Each row comes from the steps of one walk. Every step used is in the known rows, and no mark comes twice. Write the walk behind each row, first mark first.
Known rows
Y B: [-0.09 -0.08 -0.10 -0.12 -0.08  0.20  0.21  0.03 -0.54 -0.26 -0.04 -0.17
 -0.11 -0.10  0.01  0.05 -0.02 -0.05  0.01  0.08  0.16  0.15 -0.04 -0.25
 -0.06 -0.05]
B L M: [ 0.11  0.09 -0.12  0.20 -0.07 -0.02  0.15 -0.17 -0.39  0.23 -0.05 -0.04
 -0.15 -0.04 -0.04 -0.23 -0.42 -0.01 -0.01  0.10  0.25  0.14  0.04  0.15
  0.12 -0.17]
H B Y M L E: [-0.04  0.00 -0.21 -0.01 -0.17 -0.09  0.09 -0.13 -0.20 -0.10  0.06 -0.26
 -0.15  0.20  0.02  0.20 -0.19 -0.05  0.32  0.15  0.08 -0.12 -0.06 -0.17
  0.11 -0.07]
B Y M L E D: [ 0.09  0.36 -0.29 -0.22 -0.12 -0.10  0.09 -0.09 -0.06  0.04 -0.03 -0.33
 -0.17 -0.07 -0.01 -0.06 -0.03  0.03  0.25  0.23  0.06 -0.26  0.05  0.08
  0.21 -0.08]
D B: [ 0.03 -0.16 -0.12  0.06 -0.01  0.18  0.14 -0.24  0.07 -0.45 -0.13 -0.06
 -0.07  0.15  0.18 -0.13 -0.03  0.03 -0.12  0.04  0.19 -0.26 -0.07 -0.05
 -0.06 -0.14]
E H B Y: [ 0.10  0.00 -0.13  0.43 -0.03  0.06  0.17 -0.21 -0.14 -0.43  0.03 -0.31
 -0.10 -0.27  0.20  0.10 -0.31 -0.14 -0.08  0.11  0.04  0.07 -0.03 -0.22
 -0.13  0.41]
Y M L E H B: [-0.02  0.18 -0.13 -0.18 -0.20 -0.03  0.09  0.04  0.01  0.10 -0.02 -0.06
 -0.15  0.12  0.06 -0.04 -0.06  0.09  0.22  0.16  0.12 -0.38  0.10  0.03
  0.13 -0.01]
L E Y M: [ 0.04  0.12 -0.17 -0.39 -0.02 -0.07 -0.04 -0.12  0.04  0.16 -0.03 -0.05
 -0.34  0.22 -0.09 -0.14 -0.10  0.17  0.31  0.08  0.17 -0.04  0.01 -0.05
  0.09 -0.13]
L B D E Y: [ 0.14 -0.21 -0.25 -0.25  0.09  0.06  0.08  0.12  0.10 -0.06 -0.02  0.04
 -0.07 -0.14  0.05  0.01  0.01  0.10  0.29 -0.07  0.27 -0.15 -0.01 -0.14
 -0.05 -0.07]
M L: [ 0.01  0.16 -0.02 -0.27 -0.04  0.05  0.13  0.06 -0.14  0.14 -0.06 -0.07
 -0.09 -0.10  0.16  0.00 -0.02  0.04 -0.05  0.09  0.11 -0.67  0.02  0.06
  0.10 -0.08]
E Y M: [ 0.05  0.20 -0.22 -0.27 -0.05 -0.06  0.04 -0.24  0.07 -0.41 -0.03 -0.12
 -0.35 -0.08  0.06 -0.26 -0.07  0.21  0.00  0.11 -0.01  0.04  0.00 -0.13
  0.17  0.00]
Y B D E H: [ 0.00 -0.12 -0.19  0.20  0.02  0.17  0.16  0.23 -0.48 -0.12 -0.10 -0.09
 -0.02 -0.24 -0.08  0.04 -0.01 -0.04 -0.16 -0.02  0.20  0.25  0.04 -0.23
 -0.18  0.05]
E Y B: [ 0.00  0.03 -0.17 -0.16  0.03  0.10  0.10 -0.13 -0.27 -0.45 -0.02 -0.19
 -0.32 -0.14  0.06 -0.01 -0.04  0.09 -0.07  0.04  0.01  0.16 -0.07 -0.30
  0.04  0.13]
B Y M: [ 0.11  0.38 -0.28 -0.15 -0.15 -0.12  0.10 -0.21 -0.11 -0.23 -0.03 -0.35
 -0.22 -0.11 -0.01 -0.17 -0.09  0.05  0.22  0.24  0.11  0.03 -0.01  0.01
  0.19 -0.08]
E H B L: [ 0.08 -0.10 -0.08  0.43 -0.04  0.09  0.19 -0.17 -0.19 -0.27  0.02 -0.13
 -0.08 -0.24  0.14  0.10 -0.44 -0.09 -0.13  0.05  0.06  0.22  0.00 -0.16
 -0.19  0.37]
Y B D E: [-0.03 -0.14 -0.20  0.07  0.01  0.15  0.16  0.23 -0.53 -0.09 -0.10 -0.08
 -0.03 -0.14 -0.14  0.04  0.02 -0.02 -0.09 -0.02  0.22  0.23  0.03 -0.23
 -0.14 -0.11]
H B: [-0.08 -0.31 -0.09  0.06 -0.07  0.03  0.17 -0.17 -0.25 -0.26  0.03 -0.12
 -0.07  0.07  0.09  0.13 -0.26 -0.09  0.06  0.07  0.07 -0.09 -0.07 -0.28
 -0.06 -0.12]
D B L E H: [ 0.10 -0.10 -0.12  0.19 -0.04  0.16  0.10 -0.23  0.05 -0.09 -0.11  0.04
 -0.11  0.21  0.06 -0.04 -0.27  0.06 -0.02 -0.02  0.26  0.05 -0.03  0.07
 -0.14  0.00]
D E: [ 0.06  0.00 -0.07  0.03  0.04 -0.03  0.07  0.05 -0.13  0.17 -0.15 -0.07
 -0.07 -0.23 -0.11 -0.08 -0.07  0.00 -0.07  0.05  0.18  0.15 -0.02 -0.09
 -0.12 -0.27]
Y M: [ 0.02  0.17 -0.17 -0.25 -0.17 -0.03  0.14 -0.11 -0.02 -0.21 -0.06 -0.09
 -0.15 -0.02  0.00 -0.29 -0.07  0.13  0.11  0.19  0.12 -0.09  0.07  0.01
  0.13 -0.20]
E Y B D: [ 0.01 -0.01 -0.25 -0.12  0.07  0.11  0.08 -0.04 -0.29 -0.42 -0.03 -0.14
 -0.27 -0.13  0.03 -0.06 -0.03  0.11 -0.11 -0.02  0.04  0.13 -0.03 -0.27
  0.01  0.12]
B Y M L E H: [ 0.13  0.46 -0.24 -0.13 -0.15 -0.12  0.06 -0.10 -0.03  0.01 -0.03 -0.34
 -0.22 -0.09  0.05 -0.06 -0.08  0.05  0.25  0.23  0.13 -0.19  0.03  0.09
  0.18  0.10]
E Y M L B: [ 0.06  0.21 -0.21 -0.41 -0.06 -0.02  0.05 -0.12  0.15 -0.30  0.01 -0.08
 -0.33 -0.07  0.16 -0.13  0.02  0.23  0.13  0.09  0.02 -0.27  0.00 -0.08
  0.22  0.07]
B Y M L E: [ 0.09  0.42 -0.26 -0.25 -0.16 -0.13  0.06 -0.10 -0.08  0.08 -0.02 -0.31
 -0.23  0.03  0.00 -0.06 -0.05  0.07  0.30  0.23  0.14 -0.24  0.01  0.09
  0.23 -0.06]

Which walk is each row?
[ 0.10  0.04 -0.12  0.40 -0.03 -0.06  0.09  0.00 -0.05 -0.06 -0.09 -0.19
 -0.09 -0.32 -0.04  0.04 -0.16 -0.07 -0.08  0.09  0.12  0.35 -0.01 -0.18
 -0.15  0.08] : D E H B Y M
[-0.04 -0.01 -0.22  0.04 -0.18 -0.07  0.14 -0.17 -0.20 -0.25  0.06 -0.28
 -0.14  0.09  0.07  0.18 -0.19 -0.06  0.23  0.16  0.04 -0.11 -0.06 -0.19
  0.12 -0.05] : H B Y M L
[ 0.02  0.08 -0.12 -0.23  0.01  0.07  0.08  0.04  0.01  0.31 -0.09 -0.12
 -0.06  0.06  0.09  0.11  0.00 -0.02  0.11  0.08  0.10 -0.72  0.03  0.11
  0.07 -0.11] : M L E D B Y
[ 0.04 -0.10 -0.05  0.07  0.00  0.04  0.06 -0.07 -0.10  0.18  0.00 -0.09
 -0.14  0.13  0.01  0.09 -0.26 -0.06  0.20  0.05  0.20 -0.07  0.01 -0.10
 -0.16  0.12] : L E H B
[ 0.08  0.04 -0.12 -0.03  0.09 -0.07  0.00 -0.04 -0.02  0.01 -0.13 -0.09
 -0.22 -0.27 -0.09 -0.09 -0.06  0.08 -0.14  0.02  0.10  0.24 -0.05 -0.17
 -0.06 -0.14] : D E Y
[-0.04 -0.13 -0.21 -0.03 -0.02  0.18  0.18  0.16 -0.54 -0.22 -0.04 -0.09
 -0.05 -0.08 -0.05  0.00  0.00 -0.01 -0.06  0.01  0.20  0.07  0.03 -0.21
 -0.09 -0.04] : Y B D
[-0.02  0.19 -0.15 -0.38 -0.15 -0.02  0.10  0.05  0.04  0.18 -0.06 -0.05
 -0.12  0.06  0.00 -0.14  0.01  0.11  0.18  0.18  0.08 -0.48  0.13  0.11
  0.18 -0.22] : Y M L E D
[ 0.04  0.28 -0.20 -0.34 -0.06 -0.05  0.04 -0.15  0.10 -0.29 -0.02 -0.11
 -0.35 -0.10  0.11 -0.19  0.01  0.23 -0.03  0.11 -0.01 -0.22  0.02 -0.06
  0.21  0.06] : E Y M L
[ 0.13  0.04 -0.05  0.29  0.06  0.00  0.09  0.05 -0.06  0.05 -0.15 -0.10
 -0.07 -0.42 -0.02 -0.07 -0.12 -0.04 -0.21  0.05  0.16  0.24  0.01 -0.10
 -0.22  0.05] : D E H
[-0.03 -0.32 -0.22  0.20  0.04 -0.02  0.07 -0.01 -0.20 -0.16 -0.02 -0.04
 -0.06  0.01 -0.05  0.12 -0.19 -0.03 -0.05 -0.06  0.08  0.05 -0.02 -0.31
 -0.11 -0.12] : H B D E Y
[ 0.07 -0.06 -0.19  0.03 -0.09  0.10  0.07 -0.26  0.11 -0.12 -0.09  0.05
 -0.21  0.29  0.00 -0.09 -0.21  0.16  0.07  0.00  0.22  0.07 -0.04  0.06
  0.00 -0.13] : D B L E Y M
[ 0.06  0.02 -0.14  0.18  0.05 -0.01  0.04  0.02 -0.31  0.07 -0.12 -0.10
 -0.24 -0.23 -0.13 -0.04 -0.10  0.03 -0.14  0.01  0.17  0.48 -0.04 -0.17
 -0.03 -0.11] : D E Y B L M
[ 0.05 -0.16 -0.26  0.14  0.10  0.15  0.20 -0.26  0.08 -0.46 -0.12 -0.25
  0.05 -0.19  0.11 -0.06 -0.02 -0.11 -0.21  0.10 -0.07 -0.25  0.01 -0.05
 -0.04 -0.15] : E D B Y
[-0.01  0.13 -0.17 -0.30 -0.16  0.02  0.10  0.01  0.12  0.07 -0.08 -0.03
 -0.11  0.14  0.04 -0.13  0.06  0.12  0.14  0.15  0.11 -0.51  0.11  0.11
  0.16 -0.21] : Y M L E D B
[ 0.06 -0.02 -0.10  0.09 -0.01  0.00  0.04 -0.10 -0.12  0.15  0.00 -0.17
 -0.16  0.12  0.01  0.11 -0.29 -0.07  0.27  0.09  0.20 -0.01 -0.01 -0.10
 -0.12  0.17] : L E H B Y
[-0.03 -0.26 -0.13  0.14 -0.12  0.03  0.19 -0.19 -0.33 -0.10  0.05 -0.06
 -0.08  0.08 -0.02  0.19 -0.47 -0.04  0.08  0.03  0.09  0.20 -0.06 -0.19
 -0.05 -0.09] : H B L
[ 0.00  0.01 -0.14 -0.31  0.03  0.04 -0.01 -0.04 -0.21  0.13 -0.03 -0.09
 -0.30  0.19 -0.08  0.02 -0.10  0.09  0.25  0.02  0.19  0.05 -0.04 -0.16
  0.00 -0.03] : L E Y B
[-0.05 -0.34 -0.15  0.09 -0.07  0.03  0.16 -0.16 -0.30  0.12  0.04 -0.04
 -0.04  0.15 -0.10  0.24 -0.48 -0.07  0.17  0.01  0.07  0.17 -0.02 -0.17
 -0.08 -0.15] : H B L E D
[-0.03 -0.28 -0.11  0.06 -0.11  0.00  0.13 -0.15 -0.32  0.14  0.05 -0.02
 -0.10  0.25 -0.09  0.22 -0.46 -0.03  0.23  0.02  0.15  0.21 -0.06 -0.16
 -0.07 -0.12] : H B L E
[ 0.01  0.16 -0.15 -0.44 -0.21  0.01  0.15  0.04  0.09 -0.05 -0.02 -0.03
 -0.15 -0.02  0.13 -0.11  0.07  0.15  0.32  0.16  0.18 -0.49  0.07  0.07
  0.22 -0.12] : Y M L B
[ 0.08 -0.07 -0.23  0.06  0.11 -0.02  0.06  0.15 -0.15  0.15 -0.14  0.03
  0.00 -0.19 -0.14 -0.17 -0.06  0.05 -0.14 -0.05  0.22 -0.04  0.07 -0.05
 -0.11 -0.25] : B D E
[ 0.08 -0.12 -0.14  0.15 -0.06  0.16  0.15 -0.27 -0.02 -0.26 -0.12  0.01
 -0.08  0.13  0.08 -0.08 -0.25  0.08 -0.10  0.00  0.21  0.02 -0.06  0.04
 -0.05 -0.12] : D B L
[ 0.05  0.18  0.00 -0.19 -0.01  0.05  0.07  0.12 -0.06  0.41 -0.06 -0.05
 -0.13  0.00  0.13  0.07 -0.08  0.02  0.08  0.08  0.19 -0.60  0.06  0.10
  0.00  0.10] : M L E H
[ 0.09  0.03 -0.29  0.01  0.09 -0.07  0.01  0.10 -0.04  0.01 -0.12  0.02
 -0.12 -0.17 -0.15 -0.22 -0.02  0.14 -0.15 -0.04  0.15  0.03  0.08 -0.08
 -0.04 -0.17] : B D E Y M
[ 0.04 -0.24 -0.22  0.15  0.08  0.19  0.23 -0.23  0.03 -0.31 -0.12 -0.07
  0.07 -0.17  0.05 -0.07 -0.16 -0.06 -0.25  0.04 -0.06 -0.11  0.05 -0.01
 -0.11 -0.18] : E D B L
[ 0.03  0.06 -0.06 -0.08 -0.01  0.05  0.07  0.16 -0.10  0.37 -0.03 -0.02
 -0.08  0.06  0.11  0.13 -0.10  0.00  0.08  0.02  0.18 -0.61  0.07  0.04
 -0.03  0.12] : M L E H B D
[ 0.05  0.01 -0.05 -0.43 -0.05  0.11  0.16  0.12  0.02  0.11 -0.01 -0.02
 -0.07 -0.08  0.25  0.12  0.04  0.06  0.28  0.06  0.20 -0.73 -0.01  0.03
  0.11 -0.02] : M L B
[-0.02 -0.04 -0.13 -0.01 -0.12  0.18  0.23  0.01 -0.61 -0.08 -0.03 -0.10
 -0.12 -0.09 -0.09  0.10 -0.25  0.01  0.01  0.05  0.18  0.42 -0.03 -0.15
 -0.06 -0.01] : Y B L
[-0.02  0.14 -0.06 -0.38 -0.01  0.04  0.04  0.11 -0.16  0.33 -0.03 -0.06
 -0.24  0.10  0.07  0.12  0.02  0.09  0.15  0.04  0.15 -0.53  0.00 -0.01
  0.11  0.01] : M L E Y B
[ 0.02 -0.20 -0.15 -0.15  0.08  0.11  0.08 -0.11  0.05  0.13 -0.11 -0.05
 -0.04  0.18 -0.04 -0.03 -0.05 -0.04  0.12  0.05  0.11 -0.28  0.04 -0.01
 -0.09 -0.26] : L E D B
[ 0.08 -0.04 -0.12 -0.33  0.00  0.07  0.11  0.26  0.02  0.24 -0.04  0.04
 -0.02 -0.12  0.16  0.11  0.07  0.07  0.20 -0.01  0.25 -0.66  0.03  0.04
  0.07 -0.07] : M L B D E
